Each row comes from the steps of one walk. Every step used is in the known rows, and no mark comes twice. Write the walk behind each row, first mark first.
In the rows, zero is written as 128.
Known rows
zozi/tabem/nesa/pizor/moza/vitok: [102 146 130 171 156 128 116  95 109 117  98 122 119  87  98 147  99 119
  80 151 151  82  94  94 104 148 103]
vitok/moza: [119 155 128 143 146 142 125 115 104  81  86 147 136  92  91 136 116 150
 146 154 158  77 129 121  84 136  74]
debav/vitok/bifolip/tabem: [111 126 128 152 143 153 105 145  99  74  77  96 144  73  91 171  92 157
 124 118 136  84 143 132  88 139  51]
bifolip/tabem: [118 144 127 139 136 132 116 118  96  87  91 119 145  80  72 153 110 151
 124 146 136  72 135 130  87 133  55]
vugo/zozi/tabem/bifolip/vitok: [104 147 157 174 154 139 107  97 143  98 110  77 145  75  81 157  94 129
 133 151 114  99 107  88  96 151  38]
lopa/nesa/pizor/moza/tabem/zozi: [ 94 153 108 156 140 131 140  71 110  92 149 152 122  71  58 114 117 121
 107 123 139  82 127 107 119 120 101]
debav/vitok/bifolip/tabem/moza/lopa/nesa/pizor: [105 142  95 151 152 162  93 129  75  90 122 109  89  46 102 161 101 129
  78  77 157  86 160 127 120 124  40]
vugo/zozi/tabem/nesa/pizor/moza: [113 151 144 200 139 134 143  76 132 124 101 108 102  89  78 169  89 112
 101 157 147  86 109  86 100 147  83]
moza/lopa/nesa: [121 154  98 138 153 144 116  87  91  70 123 146 124  62  82 148 118 141
 133 127 157  75 152 124 101 125  83]
lemos/tabem: [104 144 138 143 134 136 117 121 117  89  92 125 145  83  68 153 106 147
 143 150 147  89 132 129  87 121  82]
vitok/moza/tabem/zozi: [ 95 149 112 145 142 150 120 108 107  67 119 140 143  89  77 112 118 139
 142 147 136  81 108 123  98 128 101]
vitok/bifolip/tabem/nesa: [117 140 127 137 121 147 120 143  87  84  77  99 112  88  91 170  76 155
 133 128 136  82 123 125  70 143  65]
lopa/nesa/tabem/bifolip/vitok/moza: [117 148 108 138 145 141 122 118  82  93 114 141 128  71  92 121 105 134
 118 124 133  96 124  90  90 148  51]
pizor/moza/vitok/bifolip/tabem/zozi/vugo: [ 50 113 112 136 157 122 116 107 121 115  92  80 141 100  97 130  97 128
 115 127 141  72  77 122  85 145 124]
pizor/moza/tabem/bifolip/vitok: [105 153 126 121 140 135 106  85 107  69 101 126 158  67  68 116 102 166
 127 121 102  85 122  90  97 146  51]
lemos/tabem/nesa/pizor: [117 149 141 159 135 146 127 129  97 101  95 133 117  80  82 164  98 132
 104 152 151  89 127 115  88 120  73]
debav/vitok/bifolip/tabem/zozi/vugo: [ 78 111 119 171 152 148 109 147 120  98  91  78 145  88  95 168  90 129
 121 124 131  76 112 134  87 133  90]
pizor/moza: [120 154 126 147 145 128 132  85 119  87  89 146 145  89  71 146 111 160
 138 143 147  70 137 105  91 140  82]
moza/lopa/nesa/tabem: [122 142  89 147 153 151 125  79  78  78 123 149 124  50  81 155 133 136
 105 120 137  75 155 116 101 129  92]
moza/vitok/bifolip/tabem: [ 89 125 133 121 151 140 102 123  94  81  84  93 141  75 101 143 111 153
 120 133 138  82 115 133  86 140  73]
vugo/zozi/tabem/nesa/lopa: [119 136 146 203 148 137 118 106 119 113 102  96 110  80  95 196  88 101
 113 166 137  81 107  92 109 147  92]
pizor/moza/lopa/nesa/tabem/bifolip: [117 144  84 127 152 143 133  55  89  83 126 154 122  50  87 134 113 138
 111 102 137  79 134  83 100 143  99]
vitok/bifolip/tabem/nesa/pizor/moza: [111 143 128 142 127 139 140 120  86 106  79 108 102  84  93 163  84 145
  98 121 147  79 122 109  79 147  61]
nesa/pizor/moza: [120 157 138 154 157 133 141  81 109  99  97 150 139  76  81 153 127 146
 104 143 147  69 141 103  98 134  66]
debav/vitok/bifolip/tabem/moza: [111 136 123 154 137 150  90 150 105  88  87 101 123  78  88 166  85 157
 116 101 138  87 146 123 102 138  44]
vugo/zozi: [123 146 152 171 149 145 130  81 130  79 101 126 142  81  74 162 121 147
 139 163 136  80 138 108  95 134  64]
nesa/tabem/moza/pizor: [129 154 129 154 144 147 106  84  84  80 121 136 115  67  73 155 136 153
  87 130 121  79 163  91 101 124  58]
pizor/moza/tabem/zozi/vugo: [ 76 137 111 153 140 129 127  73 130  95 106 127 147  91  65 126 115 134
 130 141 118  66 106 117  95 128 133]

Which walk is each row?
[ 76 135 150 168 153 142  93  94 149 107 103  76 107  83  97 156 102 130
 127 135 137  98 101 108 106 145  91]
vugo/zozi/tabem/moza/vitok/bifolip
[ 93 138 128 168 158 132 127 104 134  98 108 124 151  96  83 156 120 129
 136 157 132  67 111 122  86 124 109]
tabem/zozi/vugo
[ 99 162 103 139 145 144 104 106  93 105 137 139  91  57  80 142 114 120
  98 109 166  91 148 124 118 107  73]
lemos/tabem/moza/lopa/nesa/pizor
[ 96 119 116 135 149 130 104 125  72 102  79  98 113  79 119 157  81 133
  92 124 148  75  95  99 100 160  96]
pizor/moza/vitok/bifolip/tabem/nesa/lopa
[120 170 105 149 159 147 111  86  89  92 139 156  94  54  89 148 129 129
  92 113 158  77 160 112 118 117  60]
tabem/moza/lopa/nesa/pizor
[ 49 115 125 144 167 129 124 103 112 125  98  86 132  85 108 135 116 115
  83 129 142  72  83 118  91 138 108]
nesa/pizor/moza/vitok/bifolip/tabem/zozi/vugo
[108 152 121 129 133 149 117 102  93  64  90 145 139  80  78 118 122 152
 143 147 135  81 129 132  91 129  84]
vitok/moza/tabem
[104 161 124 128 141 132 119  79  95  85 129 139 130  54  71 109 108 138
 101 111 118  93 132  89 110 135  44]
lopa/nesa/pizor/moza/tabem/bifolip/vitok
[118 132 137 163 155 162 113 129 116  63  81 118 146  72  98 177 103 163
 136 124 138  83 149 120  89 135  65]
debav/vitok/bifolip
[ 86 131 119 157 146 125 120 119 118 110 106 100 149  96  77 152 108 122
 122 153 132  67 106 134  84 128  95]
bifolip/tabem/zozi/vugo
[108 155 139 124 148 148 129  60 104  78 109 148 142  55  82 128 124 145
 106 130 116  78 126  94  99 132  71]
nesa/pizor/moza/tabem/bifolip
[ 91 135 132 128 160 137 118  92 115  80  81 121 141  83 100 137 111 163
 132 129 149  80 115 108  89 147  99]
pizor/moza/vitok/bifolip
[105 168 104 163 154 141 103  91 106 113 141 126  87  57  86 156 117 105
  94 114 159  82 141 120 121 121  75]
zozi/tabem/moza/lopa/nesa/pizor
[ 83 126 122 117 146 129 111 106 100  90  78  98 138  83  95 130 101 157
 118 121 147  79 108 120  88 153  86]
pizor/moza/vitok/bifolip/tabem
[ 87 138 136 160 153 138 121 103 113 114  87  99 106  84 111 158  91 127
  94 134 151  88  93  99  92 151 108]
zozi/tabem/nesa/pizor/moza/vitok/bifolip
[ 83 131 150 182 153 142 128  83 129 117  92  83  97  84 107 160  90 119
  96 143 149  94  88  88  97 154 102]
vugo/zozi/tabem/nesa/pizor/moza/vitok/bifolip
[104 149 128 129 129 139 105 132 105  97  90  99 112  83  83 159  96 156
 130 111 135  81 136 128  88 137  51]
vitok/bifolip/tabem/moza
[127 145 111 157 138 136 135  94  95  92 114 151 129  69  69 152 125 136
 117 133 133  82 153 112  94 129  89]
lopa/nesa/tabem
[107 161 122 123 136 136 134  58 102  86 130 155 121  54  75 113 111 132
 114 118 131  88 130  97 106 128  82]
lopa/nesa/pizor/moza/tabem/bifolip
[125 154 122 159 145 145 115  98 105  98 101 150 129  73  76 162 131 150
 100 129 118  76 150 100 100 134  72]
nesa/tabem/moza
[112 160 100 145 164 150 115 114  66  84 121 139 113  61  99 127 126 128
  95 123 166  83 144 118 106 131  31]
bifolip/vitok/moza/lopa/nesa/pizor
[ 98 154 100 126 142 150 108 112  75 100 125 109  79  52  98 153 110 129
  92  86 156  82 150 133 106 124  48]
vitok/bifolip/tabem/moza/lopa/nesa/pizor
[128 167 138 145 144 141  98  93  97  72 122 135 114  79  73 146 120 158
 116 135 141  80 158 102 100 122  50]
tabem/moza/pizor
[116 158 132 177 139 130 137  99 116 120  95 125 109  90  82 167  90 122
 100 146 150  78 114  98  93 144  90]
zozi/tabem/nesa/pizor/moza
[133 159 131 164 145 137 143  96 100  99  93 154 118  86  87 158 102 145
  98 146 150  73 132  89  92 138  73]
tabem/nesa/pizor/moza
[105 139  67 159 157 139 138  67  96  90 146 149 124  68  74 135 119 127
 103 108 145  73 129  93 113 137 119]
pizor/moza/lopa/nesa/tabem/zozi
[123 158 133 136 145 146 118 103  82  61 104 136 122  86  87 130 121 153
 134 156 162  80 141 113  85 126  61]
vitok/moza/pizor
[104 143 137 148 174 132 123  75 105  95 100 150 147  74  96 130 135 143
  85 148 149  72 123  98 106 137  81]
nesa/pizor/moza/vitok
[ 99 151  90 118 131 144  98 116  83  90 118 106  87  65  87 147  93 143
 125  85 153  86 144 135 100 131  65]
vitok/bifolip/tabem/moza/lopa/nesa
[ 91 144 143 179 158 130  88  83 146 111 114 100 121  87  83 145 110 123
 114 154 140  93 105 101 119 141  88]
vugo/zozi/tabem/moza/vitok
[123 147 119 145 148 138 117 105  92  87 121 134 140  60  81 140 111 140
 110 122 112  93 138  88  94 142  47]
lopa/nesa/tabem/bifolip/vitok
[ 95 129 115 126 133 130 111 121  89  91  76 101 118  93  99 137  75 154
 114 124 148  82  97 107  83 156  93]
pizor/moza/vitok/bifolip/tabem/nesa
[112 161  95 138 147 139 104 102  73 105 135 133  92  55  82 143 118 122
  78 104 156  77 153 124 118 120  45]
bifolip/tabem/moza/lopa/nesa/pizor
[116 158 134 130 156 145 110 128  99  76  95 129 149  83  99 125 102 154
 141 141 137  88 114  96  83 148  31]
tabem/bifolip/vitok/moza
